Each row comes from the steps of one path. Every step used is in the known rows, and no mark comes twice. Write the path behind each row, first mark first.
Known rows
sito > risek > neru > rubob: [ 0.04  0.23  0.04 -0.24  0.12 -0.28 -0.54  0.23 -0.10 -0.06  0.02 -0.21
 -0.09 -0.29  0.29  0.06 -0.43 -0.07  0.11  0.00 -0.32  0.12 -0.09 -0.11
  0.03]
neru > vimur > sito > risek > sesepa: [-0.14  0.46 -0.02 -0.19  0.14 -0.15 -0.37  0.02  0.06  0.53  0.44 -0.06
  0.01 -0.31  0.02  0.25 -0.30  0.21 -0.21 -0.05 -0.28  0.15  0.08  0.05
  0.41]
sesepa > rubob: [ 0.33  0.31 -0.03 -0.07  0.05 -0.27 -0.35  0.22  0.00  0.20  0.26 -0.14
 -0.04 -0.04  0.04  0.19 -0.28  0.08 -0.10 -0.21 -0.04 -0.02  0.02 -0.10
  0.06]
neru > rubob > sito > risek: [ 0.21  0.14 -0.18 -0.10  0.26 -0.25 -0.36  0.18 -0.06 -0.05  0.18 -0.21
  0.01 -0.18  0.15  0.13 -0.08  0.03  0.03 -0.08 -0.36 -0.09 -0.12 -0.20
  0.33]
risek > neru > vimur > sito: [ 0.20  0.16  0.19 -0.33  0.11 -0.30 -0.65  0.11  0.11  0.14  0.24 -0.06
 -0.02 -0.15  0.03  0.11 -0.20  0.14 -0.09 -0.06 -0.46  0.25  0.11 -0.05
  0.18]
sito > rubob > neru: [ 0.14  0.36 -0.01  0.03  0.25 -0.36 -0.26  0.25  0.11  0.16  0.45 -0.17
 -0.07 -0.09 -0.01 -0.08 -0.17 -0.06 -0.24 -0.09 -0.01 -0.06 -0.02 -0.16
  0.10]
rubob > neru > vimur: [ 0.34  0.25 -0.07 -0.14  0.31 -0.36 -0.37  0.07  0.04  0.19  0.39 -0.15
 -0.17  0.04  0.02  0.15 -0.04  0.05 -0.21  0.19 -0.32 -0.05  0.00 -0.11
  0.19]
biruz > sito: [ 0.35  0.34  0.00 -0.22 -0.03 -0.13 -0.22  0.19 -0.16  0.08  0.37 -0.13
 -0.25 -0.16  0.13  0.21 -0.15  0.09  0.03 -0.07 -0.23  0.14 -0.05 -0.14
  0.25]
rubob > neru > vimur > sito > biruz: [ 0.04  0.00 -0.02 -0.10  0.41 -0.39 -0.36 -0.03  0.13 -0.14  0.36 -0.10
  0.11  0.25 -0.09  0.17  0.05  0.16 -0.19 -0.17 -0.20  0.04  0.01 -0.16
  0.25]
neru > rubob > sito > biruz: [ 0.25 -0.23 -0.20 -0.05  0.34 -0.28 -0.30  0.21 -0.01 -0.23  0.22 -0.16
 -0.12  0.11  0.14 -0.10  0.00  0.09  0.07 -0.35 -0.15 -0.15 -0.08 -0.37
  0.13]
risek > sito > rubob > neru: [ 0.17  0.16  0.12  0.02  0.17 -0.32 -0.37  0.20  0.24  0.01  0.44 -0.19
  0.07  0.02  0.06 -0.17 -0.30  0.01 -0.16 -0.25 -0.12  0.03  0.00 -0.22
 -0.03]
vimur > sito > biruz > sesepa: [-0.09  0.27  0.09 -0.04  0.07 -0.07 -0.31  0.12  0.09  0.10  0.27 -0.01
  0.12  0.05  0.10  0.17 -0.02  0.17 -0.10 -0.31  0.09  0.19 -0.02 -0.21
  0.18]
sesepa > risek > sito > rubob > neru: [ 0.01 -0.06 -0.03 -0.04  0.19 -0.30 -0.29  0.09  0.17  0.08  0.44 -0.23
  0.08  0.13  0.13 -0.18 -0.37  0.00 -0.13 -0.10 -0.26 -0.04 -0.12 -0.16
  0.04]
rubob > sito > biruz > sesepa > risek: [ 0.13 -0.10 -0.22 -0.02  0.17 -0.11 -0.03  0.07  0.06  0.22  0.25 -0.17
  0.12  0.18  0.23 -0.08 -0.03  0.18  0.01 -0.01 -0.10 -0.10 -0.25 -0.24
  0.21]
biruz > sito > risek > neru: [ 0.24  0.39  0.13 -0.30 -0.06 -0.20 -0.27  0.17 -0.13 -0.03  0.13 -0.25
  0.04 -0.33  0.26  0.15 -0.40  0.06  0.17  0.06 -0.36  0.27 -0.18 -0.01
  0.19]
sesepa > biruz > sito > risek > neru > vimur: [ 0.45  0.44  0.03 -0.33  0.12 -0.30 -0.45  0.04 -0.14 -0.05  0.22 -0.30
 -0.27 -0.38  0.25  0.24 -0.37  0.12  0.29  0.16 -0.37  0.32 -0.07 -0.02
  0.13]
sesepa > risek > neru > vimur: [ 0.24 -0.04  0.03 -0.34  0.14 -0.34 -0.43  0.02 -0.05  0.36  0.19 -0.18
 -0.21 -0.05  0.23  0.01 -0.39  0.07  0.01  0.26 -0.52  0.07 -0.06 -0.02
  0.11]
sesepa > risek: [ 0.05  0.06 -0.08 -0.20  0.07 -0.21 -0.27  0.02 -0.14  0.32  0.35 -0.17
 -0.17  0.02  0.17 -0.01 -0.24  0.02 -0.08  0.05 -0.27 -0.04 -0.15 -0.12
  0.24]
rubob > sito > biruz > sesepa: [ 0.31  0.14 -0.07  0.05  0.16 -0.11 -0.12  0.18  0.12  0.14  0.29 -0.13
  0.11  0.06  0.15 -0.12  0.07  0.19 -0.02 -0.15  0.05 -0.03 -0.15 -0.30
  0.15]
biruz > sesepa: [ 0.20  0.52  0.04 -0.08 -0.05 -0.05 -0.31  0.21 -0.01  0.41  0.31 -0.07
 -0.15 -0.15  0.19  0.13 -0.11  0.06 -0.12  0.04 -0.04  0.10 -0.01 -0.16
  0.11]
vimur > sito: [ 0.01  0.27  0.09 -0.18  0.05 -0.17 -0.49  0.10  0.01  0.07  0.38 -0.05
  0.03 -0.10 -0.04  0.09 -0.06  0.09 -0.18 -0.28 -0.22  0.16  0.03 -0.13
  0.31]
neru > rubob > sito: [ 0.34  0.04 -0.22 -0.13  0.23 -0.23 -0.44  0.27 -0.04 -0.06  0.27 -0.13
 -0.19 -0.09  0.12 -0.03  0.00  0.03 -0.02 -0.19 -0.34 -0.12 -0.01 -0.28
  0.21]
rubob > sito > biruz: [ 0.33 -0.10 -0.04 -0.02  0.26 -0.28 -0.18  0.11  0.05 -0.03  0.33 -0.19
  0.08  0.12  0.06 -0.21  0.03  0.16 -0.01 -0.30 -0.08 -0.09 -0.17 -0.31
  0.19]
rubob > neru > vimur > sito > biruz > sesepa: [ 0.01  0.21 -0.06 -0.04  0.31 -0.22 -0.30  0.04  0.19  0.06  0.31 -0.03
  0.13  0.18  0.01  0.30  0.11  0.19 -0.18 -0.02 -0.09  0.10  0.03 -0.15
  0.21]
sesepa > rubob > neru > vimur > sito: [ 0.21  0.23 -0.18 -0.11  0.30 -0.39 -0.49  0.12  0.19  0.02  0.31 -0.10
  0.15  0.11 -0.14  0.41 -0.04  0.15 -0.26 -0.12 -0.29  0.00  0.15  0.00
  0.23]
sito > risek: [ 0.08  0.41  0.14 -0.11  0.09 -0.24 -0.27  0.05 -0.12  0.29  0.26 -0.20
  0.03 -0.19  0.15  0.16 -0.25  0.03 -0.06  0.02 -0.16  0.06 -0.15 -0.10
  0.31]
vimur > sito > rubob > neru: [-0.06  0.36  0.02 -0.01  0.24 -0.32 -0.39  0.22  0.18 -0.02  0.46 -0.10
  0.12 -0.08 -0.15  0.02 -0.06  0.00 -0.31 -0.28 -0.09  0.05  0.04 -0.12
  0.24]
sesepa > biruz > sito > risek: [ 0.26  0.54 -0.08 -0.19  0.06 -0.18 -0.29  0.03 -0.24 -0.10  0.37 -0.29
 -0.21 -0.32  0.16  0.20 -0.24  0.07  0.19 -0.06 -0.14  0.24 -0.16 -0.11
  0.27]
vimur > sito > biruz > sesepa > risek: [-0.25  0.05 -0.05 -0.10  0.08 -0.07 -0.22  0.00  0.02  0.17  0.25 -0.05
  0.13  0.17  0.14  0.14 -0.09  0.17 -0.07 -0.14 -0.05  0.13 -0.13 -0.16
  0.27]

Which path is each row?
[-0.04  0.06 -0.07 -0.05  0.08 -0.12 -0.09  0.04 -0.06  0.35  0.23 -0.12
 -0.07  0.15  0.28  0.07 -0.20  0.11  0.00  0.03  0.02  0.01 -0.20 -0.19
  0.13] -> sito > biruz > sesepa > risek
[ 0.45  0.16  0.07 -0.22  0.24 -0.37 -0.39  0.08  0.10  0.22  0.15 -0.26
  0.14 -0.23  0.16  0.04 -0.21  0.16  0.05  0.18 -0.54  0.06 -0.12 -0.06
  0.26] -> rubob > sito > risek > neru > vimur
[ 0.17 -0.16  0.25 -0.07  0.09 -0.23 -0.34  0.02  0.07 -0.09  0.31 -0.15
  0.05  0.22  0.19 -0.15 -0.32  0.16  0.05 -0.42 -0.07  0.12 -0.11 -0.32
 -0.03] -> risek > sito > biruz
[-0.01  0.17 -0.05  0.01  0.09 -0.16 -0.24  0.17  0.25  0.28  0.38 -0.17
  0.09  0.06  0.23 -0.03 -0.32  0.02 -0.13  0.04 -0.15  0.02 -0.10 -0.16
  0.02] -> biruz > sesepa > risek > sito > rubob > neru
[-0.01  0.37  0.20 -0.06  0.11 -0.24 -0.42  0.21  0.11  0.21  0.43 -0.05
 -0.04 -0.19 -0.08  0.13 -0.16  0.06 -0.20 -0.36 -0.06  0.12  0.11 -0.15
  0.27] -> vimur > sito > rubob
[ 0.39  0.44 -0.13 -0.22  0.02 -0.16 -0.37  0.12 -0.19 -0.11  0.47 -0.21
 -0.38 -0.22  0.12  0.05 -0.14  0.07  0.13 -0.16 -0.11  0.21 -0.05 -0.18
  0.14] -> sesepa > biruz > sito
[ 0.20  0.45  0.07 -0.20  0.00 -0.15 -0.15  0.08 -0.21  0.12  0.27 -0.20
 -0.07 -0.25  0.17  0.39 -0.24  0.10  0.07  0.05 -0.26  0.16 -0.15 -0.06
  0.37] -> biruz > sito > risek
[-0.07 -0.14 -0.16 -0.19  0.12 -0.17 -0.38  0.22 -0.07 -0.01  0.00 -0.13
 -0.15  0.05  0.44 -0.02 -0.35  0.00  0.17  0.02 -0.14  0.06 -0.13 -0.21
 -0.16] -> sito > biruz > sesepa > risek > neru > rubob
[ 0.30  0.31  0.01 -0.02  0.35 -0.44 -0.29  0.18  0.14  0.36  0.43 -0.15
 -0.26 -0.08 -0.02  0.19 -0.13  0.02 -0.23  0.10 -0.15 -0.09  0.09 -0.12
  0.16] -> sito > rubob > neru > vimur
[ 0.15 -0.06  0.02 -0.20  0.15 -0.24 -0.26  0.04  0.05  0.38  0.10 -0.14
 -0.11  0.08  0.36  0.11 -0.35  0.16  0.09  0.25 -0.22  0.11 -0.12 -0.10
 -0.02] -> sito > biruz > sesepa > risek > neru > vimur
[-0.03  0.59 -0.35  0.02  0.15 -0.27 -0.16  0.20  0.09  0.24  0.37 -0.22
  0.27 -0.17  0.03 -0.03 -0.44  0.04 -0.24 -0.07  0.01 -0.08 -0.10  0.07
  0.06] -> sito > risek > sesepa > rubob > neru
[ 0.05  0.38 -0.39 -0.09  0.24 -0.29 -0.40  0.18  0.24  0.23  0.48 -0.05
  0.13 -0.04 -0.16  0.15 -0.21  0.17 -0.35 -0.20 -0.18 -0.01  0.18  0.07
  0.13] -> risek > sesepa > rubob > neru > vimur > sito
[ 0.14  0.33  0.21 -0.11  0.23 -0.32 -0.47  0.15  0.13  0.41  0.40 -0.04
 -0.22 -0.16 -0.09  0.41 -0.15  0.14 -0.18 -0.17 -0.20  0.10  0.21 -0.11
  0.34] -> neru > vimur > sito > rubob
[ 0.21  0.65 -0.26 -0.08  0.04 -0.13 -0.22  0.30 -0.05  0.25  0.68 -0.17
 -0.47 -0.49  0.08 -0.18 -0.43  0.07  0.01 -0.32  0.15  0.17  0.06 -0.12
  0.01] -> risek > sesepa > biruz > sito > rubob
[ 0.30  0.50 -0.01 -0.29  0.01 -0.23 -0.41  0.10 -0.16 -0.24  0.24 -0.32
 -0.10 -0.41  0.26 -0.01 -0.40  0.05  0.28 -0.03 -0.24  0.35 -0.17 -0.05
  0.06] -> sesepa > biruz > sito > risek > neru
[ 0.03  0.57 -0.18 -0.02  0.03 -0.19 -0.18  0.20  0.02  0.48  0.33 -0.18
  0.12 -0.27  0.09  0.10 -0.54  0.12 -0.14 -0.15  0.02 -0.01 -0.04  0.04
  0.09] -> sito > risek > sesepa > rubob
[ 0.31  0.41  0.09 -0.11  0.02 -0.18 -0.16  0.30 -0.07  0.24  0.42 -0.14
 -0.34 -0.26  0.08  0.27 -0.27  0.06  0.01 -0.15 -0.06  0.10  0.03 -0.15
  0.22] -> biruz > sito > rubob
[ 0.12  0.23 -0.05 -0.17  0.29 -0.34 -0.48  0.02  0.12  0.04  0.42 -0.07
  0.03  0.04 -0.11  0.21  0.07  0.10 -0.27  0.00 -0.39  0.06  0.08 -0.07
  0.36] -> rubob > neru > vimur > sito
[ 0.23  0.02 -0.23  0.00  0.23 -0.12 -0.26  0.29  0.05 -0.06  0.16 -0.10
 -0.08  0.05  0.23  0.05  0.06  0.11  0.06 -0.20 -0.04 -0.09 -0.08 -0.37
  0.09] -> neru > rubob > sito > biruz > sesepa
[ 0.25  0.56 -0.36 -0.21 -0.03 -0.05 -0.29  0.19 -0.15  0.11  0.64 -0.16
 -0.40 -0.37  0.12 -0.23 -0.31  0.10  0.03 -0.23  0.00  0.20 -0.01 -0.12
  0.03] -> risek > sesepa > biruz > sito
[ 0.11  0.27  0.08  0.00  0.06 -0.11 -0.19  0.15  0.00  0.27  0.24 -0.08
 -0.09  0.04  0.22  0.06 -0.12  0.12 -0.04 -0.11  0.15  0.09 -0.10 -0.25
  0.05] -> sito > biruz > sesepa
[-0.18  0.54 -0.17 -0.06  0.02 -0.15 -0.32  0.17  0.11  0.29  0.34 -0.11
  0.32 -0.25 -0.04  0.19 -0.42  0.17 -0.21 -0.34 -0.04  0.11  0.03  0.09
  0.22] -> vimur > sito > risek > sesepa > rubob
[ 0.37 -0.03 -0.17 -0.23  0.17 -0.28 -0.56  0.34  0.05 -0.21  0.15 -0.16
 -0.04 -0.17  0.19 -0.28 -0.15  0.00  0.07 -0.16 -0.44  0.00 -0.03 -0.23
  0.02] -> risek > neru > rubob > sito
[ 0.14  0.51 -0.34 -0.01  0.27 -0.35 -0.18  0.13  0.12  0.43  0.34 -0.20
  0.10 -0.14  0.03  0.22 -0.40  0.12 -0.23  0.12 -0.14 -0.10  0.00  0.10
  0.11] -> sito > risek > sesepa > rubob > neru > vimur
[ 0.33  0.53 -0.15  0.06  0.06 -0.13 -0.17  0.24  0.14  0.31  0.13 -0.21
  0.35 -0.16  0.14  0.34 -0.14  0.17 -0.03  0.01 -0.08 -0.05 -0.12 -0.07
  0.24] -> biruz > sesepa > rubob > sito > risek
[-0.23  0.62 -0.18 -0.13  0.08 -0.13 -0.46  0.01 -0.01  0.15  0.56 -0.15
  0.07 -0.40 -0.01 -0.18 -0.30  0.11 -0.13 -0.34 -0.02  0.25 -0.02 -0.03
  0.22] -> vimur > sito > risek > sesepa > biruz
[ 0.33  0.25 -0.20  0.08  0.31 -0.33 -0.17  0.17  0.19  0.21  0.17 -0.13
  0.02  0.25  0.11  0.39 -0.11  0.16 -0.10  0.05  0.08 -0.08  0.01 -0.12
 -0.04] -> sito > biruz > sesepa > rubob > neru > vimur
[-0.09  0.04  0.15 -0.10  0.17 -0.24 -0.35  0.04  0.01 -0.09  0.32 -0.07
  0.11  0.11 -0.01  0.02 -0.08  0.15 -0.10 -0.45 -0.04  0.14 -0.05 -0.22
  0.23] -> vimur > sito > biruz
[ 0.07 -0.19 -0.39 -0.04  0.26 -0.13 -0.18  0.18 -0.01  0.03  0.15 -0.14
 -0.08  0.15  0.29  0.04 -0.03  0.11  0.08 -0.04 -0.16 -0.17 -0.17 -0.31
  0.15] -> neru > rubob > sito > biruz > sesepa > risek
[-0.02  0.33  0.00 -0.14  0.33 -0.34 -0.39 -0.06  0.09  0.04  0.31 -0.15
  0.22 -0.05 -0.06  0.40 -0.03  0.11 -0.23  0.10 -0.41  0.08 -0.02  0.00
  0.47] -> rubob > neru > vimur > sito > risek
[ 0.12  0.37  0.21 -0.20  0.04 -0.28 -0.40  0.12 -0.04  0.14  0.13 -0.24
  0.13 -0.28  0.22 -0.07 -0.41  0.01  0.02  0.04 -0.27  0.19 -0.16 -0.04
  0.08] -> sito > risek > neru
[ 0.04  0.30 -0.11 -0.14 -0.03 -0.04 -0.23  0.10 -0.08  0.50  0.30 -0.10
 -0.14 -0.03  0.26  0.13 -0.19  0.06 -0.10  0.20 -0.17  0.03 -0.13 -0.11
  0.20] -> biruz > sesepa > risek
[ 0.09 -0.13  0.07 -0.21 -0.01 -0.17 -0.39 -0.03 -0.02  0.17  0.34 -0.18
 -0.02  0.12  0.23 -0.09 -0.38  0.09 -0.01 -0.11 -0.40  0.07 -0.13 -0.18
  0.12] -> sesepa > risek > sito
[ 0.00 -0.39  0.09 -0.12  0.12 -0.24 -0.25 -0.09  0.01  0.00  0.28 -0.20
  0.04  0.33  0.26 -0.17 -0.39  0.15  0.08 -0.26 -0.21  0.04 -0.21 -0.26
  0.05] -> sesepa > risek > sito > biruz
[-0.19  0.48 -0.22 -0.13  0.27 -0.24 -0.33  0.00  0.14  0.29  0.49 -0.10
  0.20 -0.19 -0.07  0.12 -0.19  0.14 -0.31  0.03 -0.30  0.08  0.03  0.08
  0.37] -> rubob > neru > vimur > sito > risek > sesepa
[ 0.12 -0.51 -0.29 -0.21  0.30 -0.34 -0.35  0.17  0.00 -0.28  0.08 -0.23
  0.02  0.12  0.27 -0.33 -0.24  0.05  0.18 -0.17 -0.38 -0.10 -0.21 -0.27
  0.01] -> sesepa > risek > neru > rubob > sito > biruz
[ 0.42  0.17  0.18 -0.29  0.12 -0.34 -0.53  0.14  0.03  0.29  0.22 -0.14
 -0.21 -0.18  0.17  0.02 -0.30  0.08 -0.01  0.12 -0.38  0.15  0.06 -0.08
  0.03] -> risek > neru > vimur
[ 0.06  0.21  0.13 -0.09  0.18 -0.14 -0.35  0.05  0.11  0.28  0.25  0.01
 -0.05  0.08  0.08  0.43  0.00  0.25 -0.10 -0.10 -0.07  0.17  0.09 -0.18
  0.25] -> neru > vimur > sito > biruz > sesepa
[-0.09  0.34  0.22 -0.25  0.03 -0.24 -0.53  0.09  0.04 -0.03  0.16 -0.16
  0.32 -0.26  0.08  0.04 -0.30  0.07 -0.04 -0.15 -0.33  0.29 -0.09  0.00
  0.24] -> vimur > sito > risek > neru
